What can hang from each mark:
biret: ferif lefek
goniro: kefu
zuzone: lefek
lefek: biret zuzone
ferif: biret goniro rugi
zeme: kefu
kefu: biret rugi zeme

Every row comes from one small tree of marks. The marks that hang from a mark follow it in brackets, in alphabetical order. Every link used is in the known rows. Which tree was each row made from?
In the rows, zero is written as 128.
Known rows:
ferif[biret goniro rugi]: [ 95 163 191 170 175 178  95 136 128 160 142 135 106 148 102  95 165  81
 137 163  76 144 129 123]
zuzone[lefek[biret[ferif[goniro rugi]]]]: [ 58 182 152 180  94 135 123 135 126 136 129 126 119 142 114 180 133  68
 125 138  73 119 129 112]
zeme[kefu]: [136 160 124 156 188 169 155 159 107 162 127 141  85  83 114 152 177 125
 123 101  76 126 145 128]
ferif[biret[lefek] rugi]: [ 82 179 164 172 161 164 144 147 125 157 152 128 111 128 114  66 166  76
 147 133  62 132 141 126]
biret[ferif lefek[zuzone]]: [ 84 150  87 170 168 106 113 163 121 147 130 136  97 129 136 135 172  66
 110  96  51 112 134 130]
goniro[kefu[biret[lefek] zeme]]: [135 180 131 169 124 139 142 132 113 118 127 122  91  83 118 159 159 111
  88 138  91 109 153 148]
zeme[kefu[rugi]]: [152 139 130 162 180 189 175 152 104 176 118 118 104  76  98 167 156 144
 133 139  75 143 147 123]
ferif[biret[lefek] goniro]: [103 133 162 164 170 130 100 162 114 149 132 137  79 129 125  93 171  74
 126 101  45 109 128 137]
biret[ferif[rugi] lefek]: [ 64 163 111 184 135 136 134 156 120 156 146 125 108 131 127 108 148  70
 127 151  56 128 155 133]
lefek[biret[ferif[goniro]]]: [ 89 161 127 167 134 127 108 135 126 142 131 115  97 159 106 150 131  82
 113 124  84 135 125 123]
lefek[zuzone]: [121 180 116 159 168 156 122 141 130 146 130 135 111  93 113 147 187  99
 101  95  72 127 114 107]
goniro[kefu[rugi]]: [139 145 128 170 154 161 169 136 108 163 115 100 113  64 102 160 147 153
  98 158  81 144 153 115]
zuzone[lefek[biret]]: [ 81 195 149 172  86 143 163 137 125 128 129 122 120 101 115 172 145  87
 119  94  66 109 124 108]
ferif[biret]: [109 163 170 165 203 163 158 142 136 160 146 124 115 126 121  94 187  97
 137  99  70 135 133 128]
goniro[kefu[biret[lefek] rugi]]: [146 170 116 177 141 137 178 139 111 151 122  93 100  89  95 172 127 122
 108 137  85 132 158 137]
kefu[rugi]: [133 148 145 178 131 194 186 135 124 170 129  92 137  75  98 147 150 135
 123 159  65 153 136 112]
ferif[biret goniro]: [112 140 180 164 192 153 104 147 127 156 135 135  96 138 117 107 179  87
 127 115  64 127 123 130]
goniro[kefu]: [122 166 121 164 164 142 150 143 112 149 123 124  93  71 118 144 165 134
  89 122  82 129 152 121]
zuzone[lefek[biret[ferif[goniro]]]]: [ 67 170 145 177 103 123 129 141 125 132 125 125 113 138 122 184 140  72
 119 113  67 110 126 117]
kefu[rugi zeme]: [142 133 170 175 100 221 162 119 121 146 127  99 148  60 108 152 163 147
 110 208  71 145 131 119]
goniro[kefu[biret[lefek] rugi zeme]]: [153 159 137 175 115 160 162 126 109 133 119  99 109  77 103 176 140 132
  98 174  90 126 153 143]
lefek[biret[ferif] zuzone]: [ 95 183 103 156 161 121 107 130 134 138 128 124 107 160 105 161 152  74
 109  95  93 136 109 110]
ferif[rugi]: [ 95 198 148 177 126 194 147 132 129 157 148 122 124  93 102 114 158 103
 121 161  78 148 140 111]
zeme[kefu[biret]]: [147 193 126 162 194 164 168 148 120 156 136 130  85 113 100 174 164 105
 132  90  97 128 148 145]

Write each row's tree:
[119 165 122 175 146 124 134 134 117 124 129 123  95 116 127 167 158 101
  92 148  94 114 160 156]	goniro[kefu[biret[ferif lefek] zeme]]
[ 73 148 102 173 146 118  63 157 114 148 127 145  89 147 122 135 155  54
 111 148  56 118 130 125]	biret[ferif[goniro rugi] lefek[zuzone]]
[ 77 153 139 182 158 158  96 140 128 162 140 129 112 149 115 137 152  81
 119 181  76 145 143 126]	biret[ferif[goniro rugi]]
[ 76 175 134 171 122 142 101 128 127 145 136 116 104 164  96 141 123  77
 120 156  91 145 128 118]	lefek[biret[ferif[goniro rugi]]]
[117 185 110 171 188 144 151 156 115 158 139 133  81 142 107 164 150  79
 143 113  90 126 160 154]	zeme[kefu[biret[ferif[rugi] lefek]]]
[107 197 164 186 136 189 138 110 147 131 155 117 139 152 110 162 163  80
 124 193 109 143 144 152]	kefu[biret[ferif[rugi]] zeme]
[102 162  98 152 164 101  66 133 120 135 112 131  83 162 103 180 144  82
  90 110  98 128 112 113]	lefek[biret[ferif[goniro[kefu]]] zuzone]
[ 65 182 141 178 109 128 157 138 130 134 130 121 123 132 124 179 145  75
 125 107  69 114 131 117]	zuzone[lefek[biret[ferif]]]
[159 165 120 169 164 165 183 154 106 165 124 109  91  99  91 177 138 114
 142 116  80 130 152 144]	zeme[kefu[biret[lefek] rugi]]
[146 132 148 168 128 183 152 124 106 145 113 109 121  53 110 165 157 163
  87 198  85 139 149 121]	goniro[kefu[rugi zeme]]
[153 176 131 177 159 157 181 127 121 157 124  90 113  96  88 182 136 134
 110 146 101 147 155 132]	goniro[kefu[biret rugi]]
[109 137 149 157 183 122  77 160 115 145 125 145  77 135 123 105 181  68
 119  87  48 106 113 130]	ferif[biret[lefek[zuzone]] goniro]
[ 92 160 160 163 163 147  67 149 116 149 133 147  88 145 108  93 168  59
 130 137  60 122 119 122]	ferif[biret[lefek[zuzone]] goniro rugi]
[112 107 136 176 162 146 101 137 113 153 116 120 109 121 123 170 154 120
  95 195  79 137 147 134]	biret[ferif[goniro[kefu[rugi zeme]]]]
[126 108 153 165 176 123 107 157  98 158 112 121  78 116 114 119 150 109
 116 136  56 119 141 134]	ferif[biret[lefek] goniro[kefu[rugi]]]
[111 161 144 181 117 142 107 135 128 118 140 124 102 145 125 161 156  65
 110 157  78 109 139 163]	kefu[biret[ferif[goniro] lefek] zeme]
[ 86 120  98 174 153  88  94 168 101 147 119 135  70 124 137 137 147  84
  96 131  52 107 154 141]	biret[ferif[goniro[kefu]] lefek]
[165 170 133 168 183 185 187 142 116 170 127 106 104 106  84 189 146 125
 142 128  96 145 147 139]	zeme[kefu[biret rugi]]
[ 88 184 153 165 173 157 121 145 126 154 145 138 108 134 112  82 175  68
 140 122  65 130 128 120]	ferif[biret[lefek[zuzone]] rugi]
[112 184 135 184 174 140 132 135 143 149 146 114 107 167 108 170 152  66
 124 122  92 135 141 150]	kefu[biret[ferif[goniro]]]
[ 84 196 109 160 151 138 100 123 135 141 133 123 114 167  95 155 144  71
 115 128 101 146 113 106]	lefek[biret[ferif[rugi]] zuzone]
[139 160 151 167 133 149  94 128 114 126 121 130  86 100 109 174 157 113
  82 156  93 119 137 140]	ferif[goniro[kefu[biret zeme]]]
[104 143 122 167 136 125 116 131 116 150 117 103  98 148  97 169 116 106
 107 153  91 144 134 120]	lefek[biret[ferif[goniro[kefu[rugi]]]]]
[ 87 131  93 169 158  97  70 166 113 145 121 144  81 138 134 143 166  59
 101 109  46 106 126 131]	biret[ferif[goniro] lefek[zuzone]]
